Each row comes from the steps of one path. Every step used is in the known rows, and no mark comes twice. Write the path behind each row, first mark first.
Known rows
busiz -> kuzaf -> tegig: [-11   8  16   1  -1  12  -1  -5   3  -2  -1   4 -12  10  16 -11   6  18
  -4  30  -1   0  -7 -12  19  -5  -1  -7   0]
vovud -> kuzaf: [ 10  -1  14  -1   2  24  -3  11   5   2  -3   7   0   7  12   8   6  18
 -13  20  19  -9   0   4  14  -2   3 -16  -1]
momik -> tegig -> kuzaf -> busiz -> razuro: [-20  16  -7  -8 -10  15  -3  -4  12   0   4 -13 -11  17 -42  16  13   2
  -1  17  15  -9  -6 -15   5   9  16  19 -13]
momik -> tegig -> kuzaf -> busiz -> duzekoz -> vovud: [-28  11   8  -7  -3  -9 -11   8  11  -7  12 -13 -10   7 -32  -6  24  -7
  -1  13  -6   3 -28 -15   8   2   8  19  -7]
vovud -> kuzaf -> tegig -> momik -> dofir -> razuro: [  3  10  -8 -13  12  26   1  11  -1   2 -27   9   5  13  -2  16  19   7
 -13  26   7 -17  15  29  11   3   0  11 -11]
duzekoz -> busiz -> razuro -> dofir: [-11  -7   2 -11 -20  -6   4  -9   4  -9   4  10   0  14  -4  20  -3  37
  -7 -17  26  -6  14  11  14   6  28 -25 -13]
duzekoz -> dofir -> momik: [  2 -17  11  -5 -13  -2   2   6 -14  -2 -17  23  15  15 -13  10  -8  21
   6  -1  -5  -4   0   9  22  -4  -2 -26  -8]
busiz -> razuro -> dofir -> duzekoz -> vovud: [ -5  -3   2 -26 -10 -13   8 -15  -2   0  21  10  -8   1 -11  -3 -15  30
 -12 -15  24 -13 -29  25  13 -11  20 -25 -16]
duzekoz -> busiz -> razuro: [ -6  -4  -4  -9 -19   8   1 -11   5 -11   0   5   0  22  -6  23  11  23
  -3 -11  21   0   6  -6  20  19  15 -18  -7]
dofir -> duzekoz: [ -3   5  23  -9   3   7   4   2   4   3  14  13  -3  -3  -2 -10  -4  22
  -5   8  18  -4 -10  15  13  -3  14 -18  -5]
razuro -> busiz -> duzekoz -> vovud -> kuzaf: [  1  -5   6 -11   2  -6  -9  11   4 -12   9  -3  -1  -6  33  -1  24  21
 -13   5   7   6 -13 -13  14  16 -23 -13   0]
busiz -> razuro -> dofir: [  1  -6   5 -11 -17   4  10  -9   0   1   7  12  -6   9  -8  17 -12  32
  -9  -6  31 -11  -2   1  11  -2  20 -28 -13]
momik -> dofir -> duzekoz -> busiz -> kuzaf: [-13  14  35 -20  -5  11  -1  -4  -3  -7 -17   9  -7   9  30 -24  20  29
  -4   5   5  -5  14  12   6   1   4   7 -14]
vovud -> kuzaf -> tegig -> momik -> dofir: [ -1   6   4   0  -1  35  -5  15  -9   2 -13  13   4   2   8   6  30  11
 -12  22   2 -11   9  20  13   4 -13   4  -3]
duzekoz -> busiz -> kuzaf: [ -7   3  23  -3  -8   4  -4  -5   4 -10  -6   5   5  21  23  -3  14  23
  -7   6   5   0  10   1  17   6   7 -13  -4]
busiz -> razuro -> dofir -> duzekoz -> vovud -> kuzaf -> tegig: [-13   4  -9 -30   4  -1   2  -8   1   1  15  -1 -21  -5   5 -13 -13  33
 -16  10  16 -13 -19  23  12 -20  15 -10  -9]
momik -> dofir -> razuro: [  6   2  10 -12  -3  15   9   2  10   2 -31  15  -6  16 -11  25  14  11
  -1   8  15 -14   5   8  10   6  12  -3 -20]
duzekoz -> busiz -> kuzaf -> tegig -> momik -> dofir -> razuro: [-16  12   2 -14   1   8  -2  -5  -2 -10 -27   7   7  25   9   6  24  11
  -8  13  -6  -7  24  26  13  10   4  14 -13]
busiz -> duzekoz -> dofir -> razuro: [ -1  -6  19 -24   1 -23   4   1   5  -8 -13   9 -10  18  -5  10 -10  25
  -7  -2   9   8   0   1  11  -8  10 -18 -15]
vovud -> kuzaf -> busiz: [ 4  4  0 -1  0 24 -8 14  8  1 -9 -3  9  4 -2 18 16 23 -8 18 13 -7  2 15
 17  9 10  9 -5]
razuro -> busiz -> kuzaf: [  1   5  19  -2  -3   1  -1   2   4  -9   1   2   7   3  35   0  16  27
  -7  12   9  -1   4  -9  11  17 -16 -14  -5]
dofir -> razuro -> busiz -> kuzaf -> vovud: [ 10   4  12 -18   8  -9   0  -1   9  -3 -15  -6   4   7  12  25  11  21
  -4  16  20   2  11   4  18  21 -12   8  -6]
tegig -> kuzaf -> busiz -> duzekoz: [-19  12  21  -6  -1   6  -7   8   3 -13  11 -14  -6  11 -18   2  14  12
  -7  17  13   7  -3 -13  12  14   9  11  -3]
momik -> dofir -> duzekoz: [ -3   9  28 -12  -6  19   5   4   0   3  -7  15 -10  -4   1  -9  16  22
  -1   4  15  -8  -3  12   7  -1   5  -4 -13]
dofir -> duzekoz -> vovud -> kuzaf: [  5   4   9 -16  10   7  -5   5   3   2   9   6   0  -1  10 -11   4  17
 -17  11  12 -12 -25  27  16 -10   2 -14  -5]
razuro -> dofir -> momik -> tegig -> kuzaf -> busiz: [-27   5   5  -4  -2   1   1  14   0   6   1   2  12   3 -40  -1  -7   9
  11  21  -2 -17   9  10   5  -8  27  13 -15]
razuro -> dofir -> duzekoz -> busiz -> kuzaf -> tegig: [-33  12  25 -20   6 -15   0  -3   3  -5  13   4  -9  -7  27 -34  -9  44
  -7  11  -1   1  16  30  10 -18  25  -5 -10]

Which path is each row?
[-18  13  23   6   0   7  -2  11  14   5  10   1 -11   9 -22  -1  11  -3
  -6  23  10 -10  -3 -11   3  -8  12  -6  -7]	momik -> tegig -> kuzaf
[ -9 -12   9  -2  -9  -7   3   8  -4   9 -13  25   8   9 -21   0  -6  11
  15   5 -14  -6  -3  -2  11 -14   4 -15 -12]	duzekoz -> dofir -> momik -> tegig
[  5   9  -5 -16   1  21 -11  13 -12   0  -9   6  23  -4  -7   1  33  12
 -14   2   3 -18 -15  57  14  11  -7  24 -12]	tegig -> momik -> dofir -> duzekoz -> vovud -> kuzaf -> busiz
[ 12   3   2  -8  -2  16   6   5  -3   1 -22  22  16  20 -17  26  17   2
  -9   1  15 -17   7  31  11  14   6  -4 -16]	tegig -> momik -> dofir -> razuro
[  3   3   5 -11  -2   5   7   8  14  -4 -28   8   3   1   5  31  26  22
   1   1  15  -7  17   6   7  24  -2  -1 -20]	momik -> dofir -> razuro -> busiz
[-23   7  14  -2  -4   3  -6  -5   7 -11  -4   0  -5  14  21  -6  16  25
  -3  17  -6   5  11  -3  21   3   8  -5  -1]	duzekoz -> busiz -> kuzaf -> tegig
[  2   3   8 -20   2  -1   5   8  -4 -10 -10  10  12   4  11  13  25  15
  -5  -4  12   1  15   6   3  31 -13   3 -15]	tegig -> momik -> dofir -> razuro -> busiz -> duzekoz
[-11  12  -4 -10 -12  20  -4  -6   1 -10   0 -16  -5  23 -35  27  12  11
 -10  11  24  -6  -5  -3  15  19  13   7  -9]	tegig -> kuzaf -> busiz -> razuro
[-17  -2  24  -5  -2  -3   1  11  -3  13   2   8   2   3 -40   4  -7   2
   8  20  11 -11  10   0  11 -14  12   4  -7]	razuro -> dofir -> momik -> tegig -> kuzaf -> vovud
[-31  12  25 -10  -6 -16 -10  13   8  -6   1 -11 -14   6 -26  -4  12  13
  -4   9  -5   9  -2  -6   0  -7   8  17 -13]	momik -> tegig -> kuzaf -> busiz -> duzekoz -> dofir
[ 11  11   6 -16   2   5   4   1  -6  -7 -24   8  20  14  23  12  24  14
 -11   9   8 -13  18  21   4  25 -19   5 -16]	tegig -> momik -> dofir -> razuro -> busiz -> kuzaf
[ -7  -2  19  -6  -4  -6   1   8   5 -11  16   4  -2  -8  23   1  17  28
  -1   1  12  14   2 -24  12  23 -11 -16  -2]	razuro -> busiz -> duzekoz
[-12   0  18  -1  -1  12  -2   8  -3  10  -2   3  -1  10 -42   8   6 -12
  12  27   6  -5   2 -16  15  -2  -1  10  -1]	dofir -> momik -> tegig -> kuzaf -> vovud
[-11  13  12 -14  -1   8  -4  -5 -16  -4   0  11  -1   3  14 -28  25   8
 -11  13 -12 -11 -24  30  14  -2 -18   8  -7]	busiz -> kuzaf -> tegig -> momik -> dofir -> duzekoz -> vovud
[-12   1 -13 -25  20 -14  -3   6  15 -11   0 -12 -12  -3  24   5  15  20
  -9  20   1   7  -6  -8  15  12  -8   3  -3]	dofir -> razuro -> busiz -> duzekoz -> vovud -> kuzaf -> tegig
[-28   0  24 -17  -1 -22  -2  15  -6  -8   3   0  -3   1  -2 -17   4  13
   7  12 -12   9  11 -29   0  -2 -17  -3 -10]	razuro -> busiz -> duzekoz -> dofir -> momik -> tegig -> kuzaf
[-15  19  16 -14   5   9   0   4 -12  -5   2   5   4 -14  34 -27  28  27
  -7  17  -5  -4  10  22   6  14 -28  14  -7]	razuro -> busiz -> kuzaf -> tegig -> momik -> dofir -> duzekoz
[  3   6  15 -19   1  19  -4   9  -1   2 -15   9  -8  -3  13 -11  23  16
 -12   8  10 -16 -17  23   9  -7  -6   1 -12]	momik -> dofir -> duzekoz -> vovud -> kuzaf
[  3 -13 -30 -22 -11  11  -1  -7 -13  -3 -13   2  15  14 -18  19  -8  24
  -1   3   8 -23 -13  17  24   5  11   3 -13]	duzekoz -> vovud -> kuzaf -> busiz -> razuro -> dofir -> momik
[ -9   1  12  -5  -7   6  -3   4   4  -7   6  -1  -1   3  -9   4  14  22
   3   5   8  10  -6 -11  18  16  10   5  -5]	kuzaf -> busiz -> duzekoz
[  6  -5  11 -17  -1 -16   3   4   9  -1 -23  13   3  19 -14  29  -7  21
  -9  -2  10  -4   2  27  15  -6  15 -22 -16]	duzekoz -> dofir -> razuro
[ -3  -4   3 -22  -2 -13   3   2   9 -13 -18   3  -5   1  10  16  31  15
   0  -6   5   2  -7  -9   9  25 -13   1 -17]	momik -> dofir -> razuro -> busiz -> duzekoz -> vovud
[-29  17  18  -3   2   4  -7  11  12  -2  11 -13 -13   5 -26  -9  16   3
   2  23   2   5  -5 -24   1   2  15  22  -7]	momik -> tegig -> kuzaf -> busiz -> duzekoz
[-13  13  12   1  -3  13  -7  11   7  -8   1 -11   6  11 -26  22  17  10
  -9  16  14  -5  -1  12  16  13  14   5  -8]	tegig -> kuzaf -> busiz
[  5   9   8 -17  11  -7   4  -3  12  -7 -11  -1   6  12  25  10   5  22
  -8  18  12  -4  10   0  10  15  -3  -8 -11]	dofir -> razuro -> busiz -> kuzaf
[ -3  -2  15 -16  -3  -2 -11  15  -2  -7 -14  -6  -3   5   7   4   9  35
 -11   6   4   8   3   8  12  -1   0   7  -8]	vovud -> kuzaf -> busiz -> duzekoz -> dofir
[ -3   1   8 -20  10 -14   7   3  14 -10   4   0  -2   1  12   9   5  24
  -1   5  15   9   8 -15   9  20   2 -10  -9]	dofir -> razuro -> busiz -> duzekoz
